In the rows, zero is written as 128.
Known rows, with every step that occurs:
gotug > finil > tebi > zefe: 123, 137, 174, 167, 103, 105, 161, 75, 118, 139, 137, 97, 120, 82, 119, 150, 122, 134, 133, 146, 119, 105, 132, 170, 120, 122, 118, 120, 113, 149, 118, 154, 177, 169, 142, 83, 111, 137, 139, 139, 118, 119, 140, 91, 136, 103, 111, 125, 92, 75, 120, 100
zefe > vabo: 112, 141, 144, 117, 112, 121, 118, 141, 120, 119, 148, 140, 141, 121, 155, 133, 116, 102, 136, 138, 146, 119, 141, 112, 139, 131, 109, 110, 113, 125, 132, 97, 117, 121, 132, 130, 104, 133, 117, 106, 146, 142, 146, 152, 124, 125, 138, 128, 107, 134, 122, 124
gegula > tebi > finil > gotug: 111, 91, 142, 162, 126, 78, 117, 150, 118, 142, 142, 107, 67, 127, 137, 92, 91, 137, 163, 113, 160, 132, 99, 137, 94, 134, 98, 138, 125, 113, 142, 123, 183, 141, 105, 166, 124, 185, 171, 153, 160, 123, 148, 124, 106, 131, 151, 154, 76, 111, 144, 133
binan > tebi > zefe > vabo: 108, 121, 177, 128, 76, 77, 139, 118, 100, 99, 128, 166, 131, 107, 136, 129, 123, 102, 167, 160, 149, 124, 147, 124, 131, 123, 102, 113, 100, 147, 139, 107, 110, 139, 140, 114, 97, 149, 95, 125, 165, 137, 134, 158, 161, 88, 126, 134, 127, 94, 121, 99
vabo > zefe: 163, 119, 147, 107, 129, 112, 139, 139, 115, 124, 128, 105, 116, 124, 127, 122, 135, 111, 137, 136, 113, 111, 130, 128, 143, 145, 95, 102, 116, 113, 150, 138, 108, 111, 153, 107, 106, 130, 127, 104, 123, 141, 122, 107, 138, 127, 110, 109, 126, 131, 121, 147
fubem > finil > gotug: 106, 115, 118, 153, 156, 86, 100, 115, 132, 148, 111, 111, 107, 105, 133, 131, 124, 112, 116, 116, 143, 90, 104, 148, 116, 141, 133, 115, 103, 116, 139, 148, 144, 105, 99, 120, 113, 142, 165, 116, 171, 120, 126, 129, 122, 121, 152, 171, 105, 126, 124, 122
vabo > zefe > tebi > finil: 166, 83, 160, 113, 124, 83, 122, 153, 106, 131, 137, 99, 94, 136, 146, 117, 108, 96, 166, 163, 159, 121, 97, 165, 138, 158, 70, 138, 114, 141, 137, 126, 114, 133, 132, 95, 115, 148, 146, 139, 130, 111, 134, 90, 115, 126, 99, 129, 110, 119, 91, 117
binan > fubem: 116, 158, 145, 106, 124, 127, 146, 140, 118, 112, 114, 128, 127, 118, 153, 145, 136, 156, 150, 114, 139, 114, 118, 117, 135, 137, 118, 146, 120, 145, 131, 151, 122, 109, 110, 133, 118, 133, 107, 140, 132, 132, 102, 108, 125, 137, 127, 125, 137, 128, 107, 108
gotug > finil > tebi > binan: 119, 138, 162, 165, 111, 165, 133, 78, 131, 130, 139, 55, 130, 96, 142, 125, 138, 164, 98, 138, 140, 96, 142, 200, 126, 121, 160, 89, 133, 162, 116, 152, 177, 177, 129, 93, 110, 155, 168, 162, 90, 99, 147, 126, 113, 127, 109, 105, 89, 75, 128, 75
gotug > finil > fubem > binan > gomuf: 128, 166, 185, 129, 151, 121, 167, 69, 167, 134, 142, 108, 61, 136, 164, 119, 108, 176, 125, 146, 135, 39, 93, 163, 102, 151, 184, 137, 120, 162, 125, 187, 165, 103, 126, 149, 109, 132, 137, 155, 114, 34, 137, 152, 104, 77, 85, 156, 80, 98, 100, 124
gotug > finil > tebi > zefe > vabo: 112, 148, 193, 154, 83, 97, 154, 89, 107, 136, 156, 109, 136, 74, 143, 149, 116, 107, 137, 152, 140, 93, 144, 154, 126, 123, 103, 102, 95, 144, 124, 127, 161, 167, 152, 87, 93, 146, 135, 118, 127, 137, 161, 121, 132, 99, 112, 126, 75, 84, 111, 98
fubem > binan > gomuf: 134, 134, 157, 102, 145, 139, 155, 89, 114, 135, 134, 138, 81, 169, 132, 121, 103, 148, 133, 125, 127, 76, 126, 150, 121, 146, 171, 127, 128, 155, 111, 139, 151, 119, 118, 134, 118, 127, 132, 154, 122, 68, 135, 148, 141, 86, 99, 128, 116, 117, 114, 139
gomuf > binan: 132, 160, 121, 141, 129, 136, 141, 111, 126, 128, 139, 121, 103, 112, 137, 107, 132, 150, 137, 144, 116, 108, 142, 156, 131, 121, 143, 143, 118, 141, 117, 145, 154, 122, 113, 121, 138, 149, 151, 141, 145, 135, 137, 138, 126, 154, 122, 139, 110, 143, 123, 144
gegula > tebi: 120, 109, 143, 118, 127, 118, 116, 139, 111, 144, 133, 144, 100, 118, 118, 108, 121, 128, 146, 108, 119, 167, 120, 107, 108, 108, 103, 143, 151, 127, 147, 130, 149, 133, 142, 145, 137, 133, 125, 131, 133, 124, 147, 113, 135, 101, 138, 120, 105, 111, 145, 127
tebi > zefe: 131, 122, 142, 138, 102, 103, 150, 116, 101, 117, 139, 143, 138, 99, 122, 131, 123, 105, 137, 150, 133, 116, 134, 127, 112, 122, 103, 142, 101, 120, 116, 125, 123, 153, 131, 93, 130, 136, 125, 135, 149, 132, 129, 119, 150, 108, 138, 125, 136, 119, 120, 131
finil > fubem: 123, 141, 141, 137, 123, 113, 120, 142, 153, 103, 149, 128, 108, 118, 141, 128, 142, 150, 120, 150, 128, 103, 115, 120, 117, 117, 143, 142, 125, 141, 154, 154, 131, 114, 137, 150, 124, 151, 121, 123, 139, 108, 130, 142, 115, 116, 130, 134, 110, 113, 122, 132
fubem > binan > tebi > zefe > vabo: 121, 153, 194, 110, 101, 98, 146, 111, 106, 105, 118, 163, 123, 110, 137, 118, 112, 123, 177, 155, 150, 85, 168, 150, 139, 123, 132, 116, 95, 165, 151, 132, 129, 141, 139, 123, 110, 148, 105, 129, 189, 111, 128, 171, 185, 75, 110, 133, 112, 102, 107, 114
fubem > finil: 118, 120, 104, 132, 149, 101, 103, 111, 133, 128, 114, 126, 128, 100, 122, 134, 118, 110, 106, 131, 136, 114, 103, 145, 114, 138, 119, 141, 121, 134, 116, 153, 127, 117, 111, 106, 131, 103, 133, 119, 145, 111, 132, 118, 126, 114, 145, 153, 119, 120, 107, 105
gomuf > binan > tebi > zefe > vabo: 118, 157, 168, 141, 70, 86, 155, 102, 98, 102, 138, 154, 105, 90, 146, 102, 128, 122, 179, 182, 135, 104, 159, 154, 137, 123, 120, 124, 91, 160, 123, 126, 132, 132, 129, 109, 107, 163, 121, 134, 181, 145, 148, 168, 162, 110, 125, 144, 111, 102, 118, 118
gotug > finil > fubem > binan > tebi: 127, 178, 194, 143, 148, 112, 140, 76, 190, 118, 92, 103, 77, 120, 140, 103, 142, 193, 154, 143, 128, 62, 119, 177, 125, 129, 182, 128, 127, 186, 166, 214, 161, 103, 129, 163, 114, 139, 124, 144, 145, 59, 108, 156, 134, 89, 79, 163, 78, 80, 108, 98
gomuf > binan > fubem: 117, 185, 139, 117, 122, 134, 155, 120, 115, 106, 116, 115, 103, 99, 170, 123, 137, 182, 157, 135, 129, 95, 130, 146, 137, 136, 136, 155, 107, 152, 111, 169, 144, 104, 99, 129, 126, 151, 135, 156, 146, 138, 112, 119, 120, 161, 122, 134, 122, 140, 101, 127
finil > tebi > binan > gomuf: 110, 95, 151, 144, 92, 168, 148, 84, 80, 114, 166, 103, 100, 141, 124, 136, 124, 160, 100, 147, 149, 96, 138, 179, 119, 136, 179, 93, 150, 173, 102, 122, 156, 174, 117, 105, 96, 170, 147, 188, 86, 75, 163, 149, 124, 97, 120, 84, 125, 61, 137, 104
tebi > finil: 133, 115, 122, 150, 123, 111, 136, 132, 139, 113, 145, 111, 117, 137, 138, 119, 95, 127, 127, 150, 159, 118, 105, 156, 115, 150, 109, 140, 118, 134, 99, 130, 137, 141, 112, 124, 140, 147, 149, 149, 129, 116, 140, 130, 106, 143, 131, 139, 116, 126, 116, 119
tebi > binan > fubem: 106, 142, 139, 120, 111, 160, 135, 142, 102, 86, 130, 109, 148, 100, 174, 128, 142, 168, 127, 129, 167, 100, 134, 147, 126, 131, 142, 129, 110, 151, 110, 144, 120, 140, 104, 108, 115, 153, 130, 175, 129, 112, 109, 134, 119, 139, 135, 101, 146, 117, 103, 84
binan > fubem > finil > tebi: 95, 140, 148, 127, 133, 111, 124, 105, 111, 110, 99, 103, 120, 88, 130, 181, 127, 162, 118, 110, 135, 98, 110, 159, 136, 134, 127, 141, 127, 172, 129, 187, 145, 125, 107, 111, 115, 131, 119, 138, 137, 117, 106, 92, 129, 107, 133, 127, 115, 86, 96, 79

Rows:
99, 107, 154, 134, 136, 109, 87, 134, 86, 128, 105, 97, 107, 85, 186, 141, 148, 145, 137, 118, 192, 86, 102, 178, 124, 134, 136, 141, 83, 168, 137, 146, 140, 130, 72, 96, 101, 164, 168, 183, 179, 88, 108, 113, 120, 120, 138, 154, 119, 100, 84, 64  zefe > tebi > binan > fubem > finil > gotug
124, 109, 125, 173, 124, 95, 133, 137, 131, 126, 137, 93, 101, 141, 148, 110, 104, 128, 145, 140, 166, 89, 105, 157, 119, 146, 130, 121, 102, 122, 121, 121, 153, 135, 95, 142, 114, 178, 178, 149, 153, 125, 133, 137, 103, 151, 134, 165, 101, 126, 129, 131  tebi > finil > gotug
126, 84, 153, 166, 126, 89, 108, 149, 117, 151, 131, 106, 80, 141, 161, 122, 109, 121, 166, 136, 176, 114, 94, 169, 124, 139, 117, 147, 100, 143, 138, 104, 154, 145, 91, 135, 121, 178, 172, 167, 161, 105, 133, 125, 102, 139, 116, 168, 99, 114, 109, 116  zefe > tebi > finil > gotug
132, 131, 159, 135, 131, 109, 159, 106, 153, 92, 168, 117, 51, 160, 155, 110, 79, 170, 130, 166, 161, 45, 96, 165, 97, 162, 170, 155, 126, 167, 111, 166, 156, 122, 105, 157, 125, 163, 145, 175, 134, 40, 149, 165, 101, 87, 107, 150, 90, 100, 96, 136  tebi > finil > fubem > binan > gomuf
134, 152, 196, 131, 109, 92, 148, 107, 139, 83, 115, 153, 92, 104, 117, 115, 142, 170, 171, 154, 126, 62, 144, 151, 117, 113, 168, 150, 108, 183, 171, 185, 140, 134, 141, 140, 126, 168, 108, 148, 190, 80, 114, 157, 177, 66, 105, 147, 108, 79, 105, 119  finil > fubem > binan > tebi > zefe
137, 108, 164, 87, 140, 104, 102, 137, 74, 107, 109, 92, 119, 73, 178, 141, 141, 125, 133, 144, 169, 88, 104, 180, 138, 156, 91, 135, 89, 165, 143, 161, 94, 117, 110, 63, 98, 126, 136, 155, 152, 92, 109, 87, 135, 108, 120, 114, 133, 100, 65, 60  vabo > zefe > tebi > binan > fubem > finil
105, 164, 146, 145, 105, 90, 154, 77, 81, 105, 126, 103, 99, 43, 128, 159, 124, 167, 138, 147, 117, 70, 132, 182, 124, 125, 121, 167, 85, 181, 106, 202, 172, 137, 102, 74, 123, 158, 138, 151, 174, 131, 126, 90, 144, 110, 138, 133, 104, 88, 83, 93  gomuf > binan > fubem > finil > tebi > zefe
128, 127, 178, 156, 138, 98, 140, 114, 150, 123, 95, 90, 68, 156, 128, 95, 109, 168, 178, 127, 159, 65, 129, 192, 128, 145, 172, 118, 115, 163, 150, 155, 171, 133, 91, 169, 115, 187, 165, 166, 177, 88, 111, 166, 143, 119, 100, 170, 88, 105, 125, 118  fubem > binan > tebi > finil > gotug
119, 101, 136, 132, 124, 97, 124, 150, 118, 119, 141, 126, 88, 123, 127, 99, 88, 131, 146, 130, 147, 152, 102, 136, 97, 135, 88, 159, 139, 127, 122, 131, 164, 146, 124, 145, 143, 148, 149, 149, 136, 114, 155, 118, 112, 111, 144, 137, 98, 109, 133, 114  gegula > tebi > finil
120, 118, 158, 135, 89, 88, 151, 107, 104, 106, 108, 155, 116, 114, 106, 124, 142, 129, 165, 146, 131, 125, 134, 146, 121, 123, 125, 130, 114, 155, 133, 136, 118, 145, 132, 111, 119, 141, 101, 147, 151, 118, 120, 137, 177, 97, 119, 127, 146, 86, 123, 102  binan > tebi > zefe
96, 117, 152, 146, 100, 79, 114, 101, 87, 117, 152, 132, 140, 64, 125, 167, 107, 85, 115, 157, 141, 97, 141, 151, 127, 129, 92, 115, 96, 151, 131, 129, 144, 155, 140, 70, 98, 139, 128, 104, 166, 136, 159, 124, 152, 81, 149, 130, 89, 83, 100, 98  fubem > finil > tebi > zefe > vabo
146, 124, 181, 135, 145, 106, 107, 144, 152, 114, 145, 116, 76, 129, 167, 118, 108, 161, 159, 161, 166, 77, 99, 174, 124, 129, 150, 182, 112, 186, 158, 159, 155, 137, 112, 149, 145, 171, 147, 166, 168, 58, 134, 142, 110, 98, 96, 157, 70, 102, 81, 118  zefe > tebi > finil > fubem > binan
108, 126, 178, 141, 72, 106, 141, 121, 79, 112, 168, 138, 144, 92, 130, 156, 117, 99, 140, 153, 136, 109, 162, 136, 142, 113, 97, 105, 101, 148, 137, 108, 142, 162, 151, 100, 99, 168, 120, 119, 149, 152, 157, 132, 149, 95, 128, 107, 98, 92, 119, 123  finil > tebi > zefe > vabo
123, 159, 157, 150, 138, 106, 133, 107, 180, 124, 135, 96, 106, 102, 159, 122, 141, 155, 118, 147, 133, 89, 96, 138, 108, 134, 146, 132, 115, 139, 137, 174, 145, 108, 133, 141, 118, 132, 139, 122, 123, 91, 132, 128, 98, 121, 113, 151, 87, 106, 108, 113  gotug > finil > fubem
135, 178, 178, 141, 161, 130, 135, 99, 188, 125, 128, 95, 94, 101, 159, 108, 125, 169, 127, 139, 122, 54, 116, 159, 119, 132, 171, 143, 109, 153, 155, 198, 167, 108, 135, 150, 125, 133, 148, 132, 138, 69, 124, 139, 112, 106, 93, 154, 65, 117, 104, 122  gotug > finil > fubem > binan
114, 110, 141, 157, 113, 85, 124, 89, 94, 121, 133, 120, 129, 69, 99, 161, 119, 109, 113, 141, 123, 99, 131, 166, 113, 122, 113, 130, 109, 152, 121, 161, 150, 162, 131, 73, 123, 137, 133, 128, 150, 113, 143, 97, 156, 79, 148, 128, 107, 77, 111, 98  fubem > finil > tebi > zefe
120, 80, 155, 117, 105, 153, 128, 107, 72, 135, 158, 139, 99, 149, 165, 123, 129, 129, 131, 149, 168, 120, 112, 170, 118, 136, 153, 119, 130, 173, 107, 96, 133, 158, 105, 95, 105, 149, 141, 198, 107, 58, 158, 144, 128, 94, 110, 114, 141, 86, 112, 91  zefe > tebi > binan > gomuf
135, 140, 181, 123, 114, 101, 156, 90, 113, 106, 91, 147, 105, 115, 103, 120, 130, 150, 175, 135, 126, 89, 156, 161, 133, 120, 153, 135, 111, 175, 144, 163, 139, 145, 133, 120, 128, 143, 111, 148, 170, 96, 111, 148, 187, 73, 107, 137, 124, 97, 116, 113  fubem > binan > tebi > zefe
127, 156, 140, 142, 113, 119, 147, 94, 129, 117, 101, 125, 82, 123, 125, 99, 141, 173, 167, 153, 109, 115, 145, 172, 140, 120, 164, 134, 132, 166, 131, 161, 140, 121, 118, 145, 124, 150, 133, 154, 147, 128, 126, 154, 145, 133, 104, 148, 123, 110, 131, 120  gomuf > binan > tebi
133, 96, 168, 109, 136, 91, 98, 146, 75, 126, 104, 77, 96, 73, 180, 130, 149, 128, 147, 131, 179, 70, 106, 180, 138, 154, 103, 116, 71, 147, 162, 154, 117, 115, 94, 79, 79, 164, 168, 159, 176, 95, 103, 94, 124, 118, 129, 134, 120, 102, 80, 80  vabo > zefe > tebi > binan > fubem > finil > gotug
131, 150, 173, 118, 140, 134, 136, 99, 141, 119, 83, 133, 99, 144, 108, 109, 135, 165, 161, 122, 127, 96, 152, 165, 144, 129, 177, 121, 145, 172, 150, 166, 140, 126, 127, 159, 126, 135, 119, 147, 150, 90, 108, 153, 167, 95, 96, 137, 118, 105, 127, 115  fubem > binan > tebi
123, 124, 135, 158, 116, 96, 125, 143, 162, 88, 160, 104, 95, 126, 155, 115, 106, 150, 127, 169, 160, 96, 93, 139, 104, 144, 131, 157, 114, 143, 124, 155, 134, 129, 119, 146, 134, 169, 140, 144, 140, 100, 140, 141, 93, 131, 132, 149, 94, 110, 105, 120  tebi > finil > fubem
119, 131, 143, 183, 106, 89, 151, 101, 138, 115, 118, 88, 48, 144, 141, 78, 119, 173, 181, 159, 154, 90, 118, 206, 126, 144, 164, 131, 110, 152, 124, 156, 170, 129, 83, 156, 118, 209, 182, 180, 173, 126, 131, 162, 120, 157, 119, 185, 91, 108, 133, 125  gomuf > binan > tebi > finil > gotug
106, 151, 125, 105, 146, 100, 119, 120, 123, 111, 90, 121, 128, 92, 150, 157, 126, 143, 127, 115, 148, 106, 96, 137, 121, 148, 114, 155, 110, 145, 117, 174, 118, 97, 98, 109, 122, 108, 113, 135, 152, 113, 98, 101, 124, 118, 142, 144, 133, 119, 82, 87  binan > fubem > finil
116, 180, 228, 139, 109, 78, 150, 89, 158, 101, 131, 131, 96, 85, 158, 113, 124, 147, 167, 169, 148, 50, 135, 164, 125, 130, 148, 123, 80, 175, 160, 175, 142, 121, 143, 139, 96, 151, 115, 127, 182, 77, 136, 170, 151, 69, 90, 162, 66, 78, 87, 99  gotug > finil > fubem > binan > tebi > zefe > vabo
88, 174, 167, 131, 83, 90, 140, 88, 73, 98, 144, 117, 120, 38, 163, 162, 115, 140, 145, 162, 145, 64, 148, 165, 138, 131, 105, 145, 70, 171, 110, 172, 160, 132, 110, 73, 104, 162, 131, 131, 188, 149, 144, 114, 144, 111, 145, 135, 86, 97, 76, 93  gomuf > binan > fubem > finil > tebi > zefe > vabo
